Each row was made from one path, in order. Every step used is in the known rows, and no mark comes twice. Write each row's path.
Known rows
ruvud -> dadeg: [  2  11   4  -6   6 -14   4   7 -12  -2  -4 -16 -15 -14  -7   0   8  -8
   0 -14 -12  -2 -14   3   1   3 -17  12 -11   3  -3  -6  -9 -25  -4 -10
  14 -15   6   3   0   5  -4 -11]
nisubez -> gunur -> foza -> ruvud -> dadeg -> peribam: [-20 -23  24  22  -5   4   5   1  -4 -11  -9  -7  -8  -7  12  14   9 -13
 -32 -52 -22  20   8  -2   0 -29   3   9 -29   9  17  25  32 -10   0  10
  19  -5  63  48  28   6 -34  -4]
nopu -> ruvud -> dadeg: [ 12  -9 -13 -13  -1  -5  -5  11 -11   4  -1 -23 -11 -21  -2  -9  12 -21
 -10  -4   8  13 -13  -4  -1   0   2   8  -4  -1  -7  -3   2 -14   5   5
  -2 -24   3  -2   5  -2 -20 -12]
nopu -> foza -> gunur -> nisubez: [  4   5   7  11 -23  -4 -13  -7  29  19   3 -21  -6 -22 -12   9 -10  13
  -6  32   4  12  14 -16   1 -14   6   1  21  -2  -4  -1  -4  19 -20  21
  14  -6  -1 -29   7  -4 -15  23]
nisubez -> gunur -> ruvud -> foza: [  9  14  11  13 -10   2   0  20  16   6  -8  -4 -18  -5   2   1  28  18
  19 -29 -18  15  -5  -4  12 -26  23  22   0  -5   9  24   8   1 -14  20
  26   9   5  33   6   0  -7  27]
foza -> gunur -> nisubez: [ 12  -2  15  28 -13   2  -4  -4  30  13   1 -28   1  -4 -11   5   5  16
 -11   6 -14   9   3  -2  29 -18  12 -10   3  -7   6  -6   3  16 -10  25
  17  -4   8  -7   5 -16 -27  20]
foza -> ruvud -> dadeg -> peribam: [-18 -11  11  10   3  -9  10   8 -20 -11  -3 -32  11 -10   9   1  -3 -30
 -29 -23 -16   1  14  -9   9 -18 -20  10 -11   1   8  11  11 -18  -6   1
  17  -6  37  19  37  10 -21 -16]
nisubez -> ruvud -> foza: [ 20  22   5   2 -15  19 -18  25   5 -14  -2  -6   3   0   5  13  -9   6
   3 -20 -25  -4 -10  -5  10  -5  14  20   5  25  14  25   4 -23  -8  10
  17  -3   4  -4   6   5  13   5]
gunur -> foza: [ -2 -16  -9  -1  -4  10  -7 -12  16 -13   8  18  -5  -6  -5   4   4   1
 -14 -15  -4  11  -2  10  -7  -6  16  -7 -13   9   5  10  11   4   6   0
  -4  -7  12  -8 -13  -6   1  13]
peribam -> dadeg: [-22 -24  15  -1 -14   6   6  -2 -11  -7   1   9   8   2  -7 -11  14   7
  -2 -15  10 -11   0 -17   0  16   4  -5   1  -5   8 -12 -12   4   8  -7
   3  16   2   2  -6   4   7  11]
foza -> gunur -> nisubez -> dadeg: [ -2  16   5  31   0 -17  -8 -16  33   8  -9 -24  -2 -13  -7   4  11  20
  -5  -9   1   2   5 -11  34 -25   7  -3  13 -16 -11 -10  17  -4 -35  40
  37  -6  11  -6  -3 -16 -25  15]
ruvud -> foza -> gunur: [  6   3  -4   6 -26  13 -24  22  15  13  14 -19  20 -24 -12   2   3   3
  -8 -10  -4  21  22   1  16 -20  26   5  13  -7  12   9  -6  11 -19  19
  18  -2   0 -17  11 -13  -1  12]
ruvud -> nopu -> foza -> gunur -> nisubez: [ 11  17  21  16 -27  -6 -17 -12  32  20   6 -39  -1  -4  -8  13 -14   9
   1  47   0   8   2 -16  -3 -10 -19   6  41  -3   6  12 -21  23 -36  16
  12  12  -1 -35  16  -8 -15  22]
foza -> gunur -> ruvud -> nopu: [ 15   3  14  32 -24 -14   5  -1  20   6 -12 -53 -12  12  -6 -13  16  -3
   8  17  -5   4   6  -3  24 -26 -21  11  26 -32  12  10 -22  10 -36   9
  13  21   5   2 -18 -19 -13  16]
ruvud -> dadeg -> peribam: [-10   4  13  20  11 -14   3  -7 -21  -2  -1 -36  -8  -7  -3   6   5 -19
 -18 -16 -13  -3  15   1   1  -8 -21  11 -20   3  -6   8   5 -22 -14 -15
   9  -6  24  12  23   5  -3  -1]
nisubez -> gunur -> foza -> ruvud -> nopu: [ -5 -11  24   9 -22   8  -4   7  17  -6  -5  12   1  18  18  11  -2   1
   1 -26 -11  19 -14  -2  -4 -18   1   4  12   4  31  35  13  12  -1  18
   5  13  36  27  13  -1 -32   0]
nopu -> gopopu: [  5  -9 -17   2   1  -6   2  14   0  12 -12 -20   2  -2  -5   6   3  -1
  11   6  -8  -1  -1   2  12 -15   3  18  10   7   9  -9  21   5   5  17
 -11  -5  -7   0   1  18 -12  -7]
nisubez -> gunur -> foza -> ruvud -> nopu -> gopopu: [  1 -24   4  14 -19   9  -4  22  13   4 -19  -4  -1  17  13  19  -3   0
  12 -21 -23  21 -13  -2  12 -32   8  23  22  13  38  28  30  14   4  35
  -5   9  29  29  12  17 -40 -11]
gunur -> foza -> ruvud -> nopu -> gopopu: [  0 -25 -16  -1 -16   7 -16  13  15 -12  -6 -12  13   4   8  11 -15 -17
  -2  -2 -19  11 -11   5  16 -22  -8  15  31  19  35  22  17  12   5  22
 -12   0  19   2   8  12 -26 -10]
nisubez -> gunur -> foza: [ -2 -13  15  11  -6  10   0  -5  15   1  -9  28 -17   0   1  13  15  15
   1 -30  -4  17  -8  10  -9 -16  29   0 -21   6   5  15  26   6   5   9
   4   2  21  22  -8  -4 -12  14]
dadeg -> peribam: [-12  -9  10  24   4   1   1 -11 -11  -1  -1 -22   9   4   8   5   1  -9
 -17  -4  -1  -1  23   4   0 -13  -3   0 -10  -1   0  15   8   9  -9  -5
  -3   8  20   4  26   5   3   5]
ruvud -> foza -> gunur -> nisubez: [ 10  10   7  11 -27  12 -30  11  41  10  18 -26  19 -21 -16  13  12  16
 -15  -6 -23  18   7   3  30 -21  29   2   6   6  15  10  -1  17 -19  30
  28  -3   3 -15  26 -15 -16  27]
foza -> gunur: [  3  -8   2  16 -17   3  -1   8  10  12  -4 -15   6  -4  -7  -4   3   0
  -8   6   5   8  17  -6  16 -20  11   0   9 -16   5  -9   0  13 -12  14
   2   1   2  -7  -3 -14 -11   1]
dadeg -> peribam -> ruvud -> nopu -> foza: [-11  17  18  -1  -4 -11 -32   3  -8  -3  21 -35  16  -5  -7   6 -32  -3
   9  33  25  -3  26  -9 -29 -10 -41  19  27  -4   5  28 -10  18 -37 -22
 -18  23   7 -27  41  29  18  17]
nopu -> ruvud: [ 10 -19 -18  -6  -4   9 -11  11   3   4  -1 -10   3  -8   9  -9   2 -12
  -9   3  20  19   1  -8  -3   3  21  -7   9  -3  -3   8  14  10  14  15
 -13  -8  -8  -8   3  -8 -17   0]
foza -> gunur -> ruvud -> dadeg: [ 15   0   3  21  -6 -18  20   1   4   1  -7 -50 -30 -18 -19 -12  23 -10
  -2  -8 -13   4  -1  -4  28 -33  -9  17  -4 -26  -5  -5  -8 -17 -24  10
  29 -10  11  17 -33 -12 -23   8]
foza -> ruvud -> gunur: [ -8 -18  15  -3 -10  15  -9  12  -2  -1 -16 -17   3 -16   2  -6  -6   2
 -12 -42  -2  10   1 -11  11  -2  -6   2   4  -9  15  -2  11  -6   1  16
   9 -10  20  25  18  22 -32 -22]
nisubez -> dadeg -> peribam: [-25  11   4  27  22 -18   0 -21  -6  -6 -10 -19   6  -3   6   4   4  -5
 -14 -15  11  -6  23 -10   5 -14 -15   8   3  -9 -16  10  22 -17 -33   8
  17   8  27   7  16   4   5   0]
peribam -> ruvud -> dadeg: [  3  11   5 -15  15 -16  -4  20 -11 -18  16 -26  -2 -26 -25  -7   0   1
   9 -21   4  -7  -3   5  -7  -9 -19  16 -16  -3  -4  -8  -6 -15  -7 -13
   1 -14  -2   2  -1  24  -4  -4]

Write each row's path
[  7  10  -1  -8 -20   9 -41  45  12  -2  28 -26  36 -36 -26  -1  -4  14
   3  -7  10  16  26   7  10 -31  23   9   7 -14  15   6   0  20 -23  15
   3  -2  -5 -28  20   6   1  18] : peribam -> ruvud -> foza -> gunur
[  8  19   4  -4 -12 -18   0 -13  10  -1  -1 -23 -25   3   1  -5  -9  -9
  18  29   5  -5  -3 -18 -11  -6 -34  23  36 -11  -2  24 -27   1 -30  -7
   3  21  -4 -10 -11   8  14  21] : gunur -> ruvud -> nopu -> foza
[ 18   2  31  18  -6  21  -6   2  -3  -8 -36 -34 -17   5   2   5  -4  21
   1 -36 -12  -1 -19  -7  12   6  -4  16  -5   4   3  -2  13 -29  -4   6
  14  -8   6  16  -6  19 -12 -13] : nisubez -> ruvud -> gunur
[ 11  10 -12   4  -6   1  -9  11  16  -7   6  -8  -4 -18  -8  -8  17   2
   3 -19 -17   1  -4   1  19 -18  16  18   4  -2   7  21  -6  -3 -15  12
  20   5  -1   4  -5   0   7  26] : gunur -> ruvud -> foza
[ -7  23  -1  18  -5 -20 -12 -18  33  17  -4 -19 -13 -27 -11  10  -7  15
  -7  15  20   8  12 -28   5 -21  -1   6  29 -17 -21  -8   8  -4 -45  36
  34  -8   7 -28  -2  -1 -11  18] : nopu -> foza -> gunur -> nisubez -> dadeg
[ -9  -1  28  15   8  10 -27   8 -10  -7   1 -51  11 -27 -21  -4   2  18
  -4 -38  13   9  27  10   3 -10 -12   7 -21 -16   4   7  20   9 -13  -7
  -8   3  13   9  35  32  -7   9] : dadeg -> peribam -> ruvud -> gunur
[-20  -4   6  -2  -7 -12   0   0 -21  -5   0 -23   4 -26   8   5 -26 -33
 -27  -6  -1   6  25 -24 -20 -12 -29  18   5   8   0  14  -1 -18 -17   0
  11  -9  37   2  37  24  -9 -11] : nopu -> foza -> ruvud -> dadeg -> peribam
[ 29  14  28  34 -15  -3  11   3  16  -5 -17 -59 -21   2  -7  14   6   8
  -9 -10 -36  -3 -23  -6  36 -21  -7  15  -8  12   0  -2   8 -30 -16  23
  41 -18  22   8 -10  -7 -33   6] : foza -> gunur -> nisubez -> ruvud -> dadeg
[ 27  19  24  22   5  -6   9  -3   8 -17 -18 -38 -27   9  -2  15  -2   9
  -1 -21 -43 -15 -41  -4  21  -2 -13  14 -16  31  -4   3   8 -41  -6   9
  39 -18  19  14  -7   4 -20   6] : gunur -> nisubez -> ruvud -> dadeg
[  3 -19  -2  15   1  -3  -6   3 -19   0  -1 -46  -1 -18   5  -3  13 -29
 -27  -7   7  15  14  -2  -1  -8  -6   6 -14  -1  -5  14  15  -8   0   1
  -3 -12  21   0  29   1 -20  -3] : nopu -> ruvud -> dadeg -> peribam
[ -9 -12  11 -19 -18  16 -17   6  -2   5 -11  -8   0 -31   0  -5 -26  -1
 -10 -17  17  16  11 -26 -12   6 -11  13  25  -9   6   1  -2  -5  -8  16
   8 -11  15   1  21  31 -18 -19] : nopu -> foza -> ruvud -> gunur
[-11  24   9  42  -3  -5 -31  -6  33   8   5 -46  23 -23  -7  17  12  12
 -25 -23 -13  11  30  -9  33 -39  16   5   8 -11   1  22  25  -1 -54  42
  46   3  31 -10  42 -15 -12  34] : ruvud -> foza -> gunur -> nisubez -> dadeg -> peribam
[ 12  -9  -3  27 -14  -7  15   1  15   3 -13 -31 -14  -5  -8 -17  24   1
  -1   3  -1   4  16  -7  30 -34   8   6   7 -33  -1  -1  -2  11 -19  21
  15   8   3   7 -27 -13 -17  18] : foza -> gunur -> ruvud
[ -9  14   7   1   3  10 -38  26  -3 -16  31 -27  37 -29 -17   6 -11   7
  -5 -18   5   5  36  13  -1 -23   9  14  -9   2  11  23   9  17 -16  -3
  -4   8   6 -11  49  21  17  21] : dadeg -> peribam -> ruvud -> foza
[ -9  18  -1  24  24 -32 -19  10  -7   0  -4 -61  22   1  -8   8  -6   3
  20  -3  12 -14  14  -5   9 -32 -32  35  32  -8   5  12  31   3 -44  15
  -5  19   6  -2  29  37  -4   2] : nisubez -> dadeg -> peribam -> ruvud -> nopu -> gopopu
[ 16 -22  13   7  -9  19 -29  -3  24  14 -12 -43 -10 -29  -6  -4  15  18
 -15 -27   4  20 -14  -2  19  10  20 -10  -4  -5  -2   2  21   6  13  22
   4 -21   5   1  20   3 -43  12] : nopu -> ruvud -> gunur -> nisubez
[  0  31   2  16  -7  -5 -31   5  41   9  10 -24  10 -29 -14   9  12  22
 -10 -20 -10  11   3  -9  35 -26  20   5  17  -5  -2   9  14  -8 -43  45
  45  -6  11 -14  15 -14 -13  27] : ruvud -> foza -> gunur -> nisubez -> dadeg
[ 18  -1  -6  19  -1 -19  10   7   8   3 -21 -51 -18  19   0  -2  14  -6
  28  16 -22  -4 -14  -2  23 -26 -23  33  30   0  14  12   4   2 -15  11
  -4  18  -8  13 -14  10 -12   6] : gunur -> ruvud -> nopu -> gopopu
[  0  -1   8  15   6 -12 -18  22 -14   1   2 -67  26   9 -11   9  -7  -1
  19  19   4  -6  21  10   5 -26 -27  27  16   2  22  16  15  23 -18  -2
 -25  21   3  -3  39  31  -6   3] : dadeg -> peribam -> ruvud -> nopu -> gopopu
[ -8 -31 -14  -6 -12  17  -4   0  16 -22   5  32   9  -8   5  -1 -10 -10
 -24 -28  -7  12   2   2   7 -13  15 -10   2   7  18  16  17   5  14  16
  -2 -11  27   4  -1   0 -14  -1] : gunur -> foza -> ruvud
[-22  17  -1  17  29 -22 -17  -1  -5 -20   4 -26  16 -19  -6  -3  -5   7
  -1 -21  25  -7  27  -5   1 -22 -13  10  -4 -16 -11   6  27  -6 -36   3
   4   5  15   1  18  23   7   9] : nisubez -> dadeg -> peribam -> ruvud
[ -7  15  24  14   2  -7 -25   9  -8 -10  19 -47  26  11  -7   4  -9   1
   7   8   6  -8  17  11  -7  -8 -30   9   2  -7  13  23   0  21 -26 -17
 -18  27   9  -7  39  15   5  11] : dadeg -> peribam -> ruvud -> nopu
[ 11 -26   4  -5 -12  20 -28  10  -2  16 -16 -30  -6 -26  -2  -8  12   5
 -11 -23  23  28   0  -6   1   8  15   2   5 -15   1   0  12   2   9  12
 -10 -16   0  -1  12   4 -31  -8] : nopu -> ruvud -> gunur
[ 24  32  26  10 -16   1 -11 -12  23  -6  -8 -28 -15  24   9  22 -30  11
  14  27 -19 -13 -34 -17  -8   8 -33  17  31  24   3  28  -7 -12 -26   5
  16  11   6 -21   8  11  -1  17] : gunur -> nisubez -> ruvud -> nopu -> foza
[  1  31  -2   9   1 -12 -42  21  43  -4  26 -32  27 -44 -26   5   5  37
   1 -25   3   7  14  -1  28 -34  23   8  10 -10   3   5  19   7 -48  43
  37 -10   3 -24  16   3 -13  33] : peribam -> ruvud -> foza -> gunur -> nisubez -> dadeg
[ 10  24  30  11 -17 -17  10  -3   6  13 -17 -16 -42  12  11   3   5   9
  31  19   4   7 -11 -19 -21 -12 -25  31  32 -16  -1  24 -12   5 -34   4
  14  29   4  18   0   9  -3  19] : nisubez -> gunur -> ruvud -> nopu -> foza
[ -2  -7   9  -6 -13  -1  -5  10   4  -9   1 -12  20  17  17  -1 -15 -15
  -1   3  -8  -3  -7  -8   7   0 -23   6  31   0  24  13 -11   1 -10   9
   1  14  16   7  25   2 -19 -16] : foza -> ruvud -> nopu
[ -4  16  24  17  17  -7 -22 -24  26   6 -21 -30 -20 -24 -13   4  17  35
  -3 -48  -6   2 -21  -8  24   3 -10   1   0  -9 -13  -6  20 -25 -26  23
  34 -11  19  15   6   9 -24   9] : ruvud -> gunur -> nisubez -> dadeg
[-14  -8  -9 -20 -15   0  -3   7   1  -3   5  20   9 -14   9  -3 -30 -15
 -12  13  13   3  10 -28 -18  -4  -4   8  27   1   5  10  -2   3   0  14
   3  -6   9  -9  17  17  -4  -7] : nopu -> foza -> ruvud
[ -1 -20  14   2  -7  22 -25 -14  16  -3  -6  -2 -16 -27 -17   1  15  18
 -12 -50  -3  23  -5  11  -1   0  11  -4 -18  -4   5   9  14  -4   2   0
  -1 -14  18   3 -10   9  -8   7] : ruvud -> gunur -> foza
[ -6  15  22  15 -21  -7 -32  12  -2   9  19 -53  25  -9 -12   3 -25  -5
   4  37  31  10  45 -11 -18 -28 -29  16  31 -27   8  21 -11  32 -49  -7
 -15  22   9 -37  36  14   3  16] : dadeg -> peribam -> ruvud -> nopu -> foza -> gunur
[-13   6  17  53  10 -17  -7 -21  24   8  -9 -45   6  -7   0   9  13  11
 -26 -11  -3   1  23  -7  34 -35   0  -2   5 -16 -10   1  31   1 -44  34
  36   5  33  -1  19 -15 -23  22] : foza -> gunur -> nisubez -> dadeg -> peribam
[  2  24  25   8  26  -9 -28  -2  23  -7  -5 -40  -8 -40 -27  -1  11  47
   9 -54  10  -3 -16  -6  21  -2  -9   7  -4 -15 -12 -10  24 -13 -27  19
  23 -12   7  10   7  25 -24  15] : peribam -> ruvud -> gunur -> nisubez -> dadeg
[-21  31  -2   6  19 -12 -42  15   4 -16  19 -26  32 -33 -11   6  -4   8
  -3 -30  17  -1  30  -1   1 -24   0  21   3  -6   1  23  24  -5 -44   9
  17   9  10 -10  37  24  18  19] : nisubez -> dadeg -> peribam -> ruvud -> foza
[-15  21  12  25  30 -22 -18 -14  18 -16   7 -38  12 -18  -9   5  -1  22
  -2 -19   8 -11  12  -2  16 -23  -7   4  -9  -4 -12  10  37   2 -31  11
  16   1  19   3  29  18  -5  27] : gunur -> nisubez -> dadeg -> peribam -> ruvud
[-12 -18  25  15   3  17 -41  -9   7 -17   8 -29   3 -35 -27   0   4  19
 -16 -51  14  19  28  17  -5 -12   3   1 -32  -8   8  19  27  15  -9 -10
 -15  -3  31   2  23  29  -7  20] : dadeg -> peribam -> ruvud -> gunur -> foza
[ 12  23  23   2 -21 -13 -28   7  30   4  22 -50   9 -13 -22   9 -27  20
  16  38  11   5   9 -11  -7 -16 -22   9  32 -10   8   8 -16  29 -37  11
  -1  13  -7 -39  20   9 -13  33] : peribam -> ruvud -> nopu -> foza -> gunur -> nisubez
[ -8  13  14  46  16 -20 -20  -6  28  -3   8 -57  20 -25 -17   5   5  23
 -11 -15  15   2  34  -7  30 -44  -1   2  -2 -23 -10   1  33  11 -46  32
  22   5  23  -8  24   7 -20  29] : foza -> gunur -> nisubez -> dadeg -> peribam -> ruvud
[ -6 -20  15   3 -10   5   8  11   2  -7  -9  16 -18 -11   2   9   7  -7
 -11 -58 -18  20 -13  -2  -3 -22  10  10 -21   6  15  15  18 -21   7  18
  21 -18  45  40   2   5 -36  -7] : nisubez -> gunur -> foza -> ruvud -> dadeg
[ -6 -24   9   6 -15  14   4  10  14  -8 -10  29  -1   1  15   6  -2   4
 -14 -39  -9  23   0  -3   2 -18  27  -4  -6   6  18  19  29   9  13  27
   9  -4  37  33   5  -1 -29   0] : nisubez -> gunur -> foza -> ruvud
[ 30   8   6  17 -11   1   0  21  -3   0 -30 -46  -5  35  13  13 -16  -1
  29  15 -23 -16 -26  -5  16 -11 -22  37  34  25  21  13  11 -13 -11  14
  -2  11  -2   6   0  18  -6 -17] : nisubez -> ruvud -> nopu -> gopopu
[ 10   8  -2   6 -18 -21  14  -6   4   6  -3 -41 -38 -32 -20 -10  10 -13
  -4  12   5   8   8 -24   2 -32 -18  28  16 -24 -14  -3 -19 -16 -37   5
  25 -11   3  -5 -31  -2 -10  10] : nopu -> foza -> gunur -> ruvud -> dadeg
[ 15 -15  22  16 -11  30 -15  -7  10 -22 -24 -13 -27  -4  -8  10   1  20
 -10 -56 -14  14 -17   4   5   1   9   7 -14  12   8  12  26 -23   5   7
  12 -14  23  11 -21  13  -7   4] : nisubez -> ruvud -> gunur -> foza
[ 12  -7 -25 -16 -18  21 -36  27  12   5  17  -6  21 -29   4  -3   5  -7
 -11  -6  11  20   6  -4   0   2  32   3  15   8   8  24   4   8   4  18
  -3 -13  -9 -20  21  -7  -4  12] : nopu -> ruvud -> foza
[ 32  13  37  41 -24   6  -4  -2  32   0 -17 -58  -2  33   5  17 -10  15
   6  17 -30  -5 -21  -5  36 -16 -15   6  22   6  16  16  -2   0 -25  25
  21  11  16  -6   5 -18 -28  15] : foza -> gunur -> nisubez -> ruvud -> nopu
[ -6 -10  17  -8 -16  10 -19  -7  23   3  -8 -19  -7 -34  -7   4 -17  15
 -13 -19  -2  14  -4 -26   4   4  -4   5  15   3   7   5   7   0  -4  22
  17 -16  19   1  29  26 -30   4] : nopu -> foza -> ruvud -> gunur -> nisubez
[  9  -1   7  18  11   1 -33 -11  24  10 -24 -39 -13 -34  -5  -2  20  26
  -9 -41  16  20 -15 -12  24   4   9   2  12 -14 -16  -3  35 -15 -13  36
  24 -23  10   2  10   2 -41  10] : nopu -> ruvud -> gunur -> nisubez -> dadeg
[ 28   4  20  37 -17   8   5   0  27  -4 -21 -42  -6  14   2  12  -4  22
  -6  -1 -25  -2 -13  -7  37 -25  11   1   4   8   4   2  15  -2  -9  31
  29  -6  12   0  -5 -10 -25  18] : foza -> gunur -> nisubez -> ruvud
[-22  -5  27  38  14  -2 -17 -23  18  -2 -26 -44   8 -22   7   4   7  15
 -32 -57  -9   4   7 -14  34 -11 -16   1  -2 -10   2  12  38 -19 -23  36
  34  -4  48  28  45  19 -40  -1] : foza -> ruvud -> gunur -> nisubez -> dadeg -> peribam
[-17  17  11  38  23 -16  -8 -32  16  -3 -10 -30   2  -3   4  12  12  12
 -15 -14  -9  -7   8  -6  22 -17 -10  -1  -5   1 -17  12  32 -12 -29  19
  27   2  29   8  24   0 -11  21] : gunur -> nisubez -> dadeg -> peribam
[ 23  10   9  17 -33  21 -18  30  12  -3  -5 -28  13  -3  -2  11 -10   6
  -5 -15 -15   9   6  -5  22 -24  21  17  14   6  18  15   5 -11 -25  27
  26  -6   9 -10   4  -8   0   5] : nisubez -> ruvud -> foza -> gunur
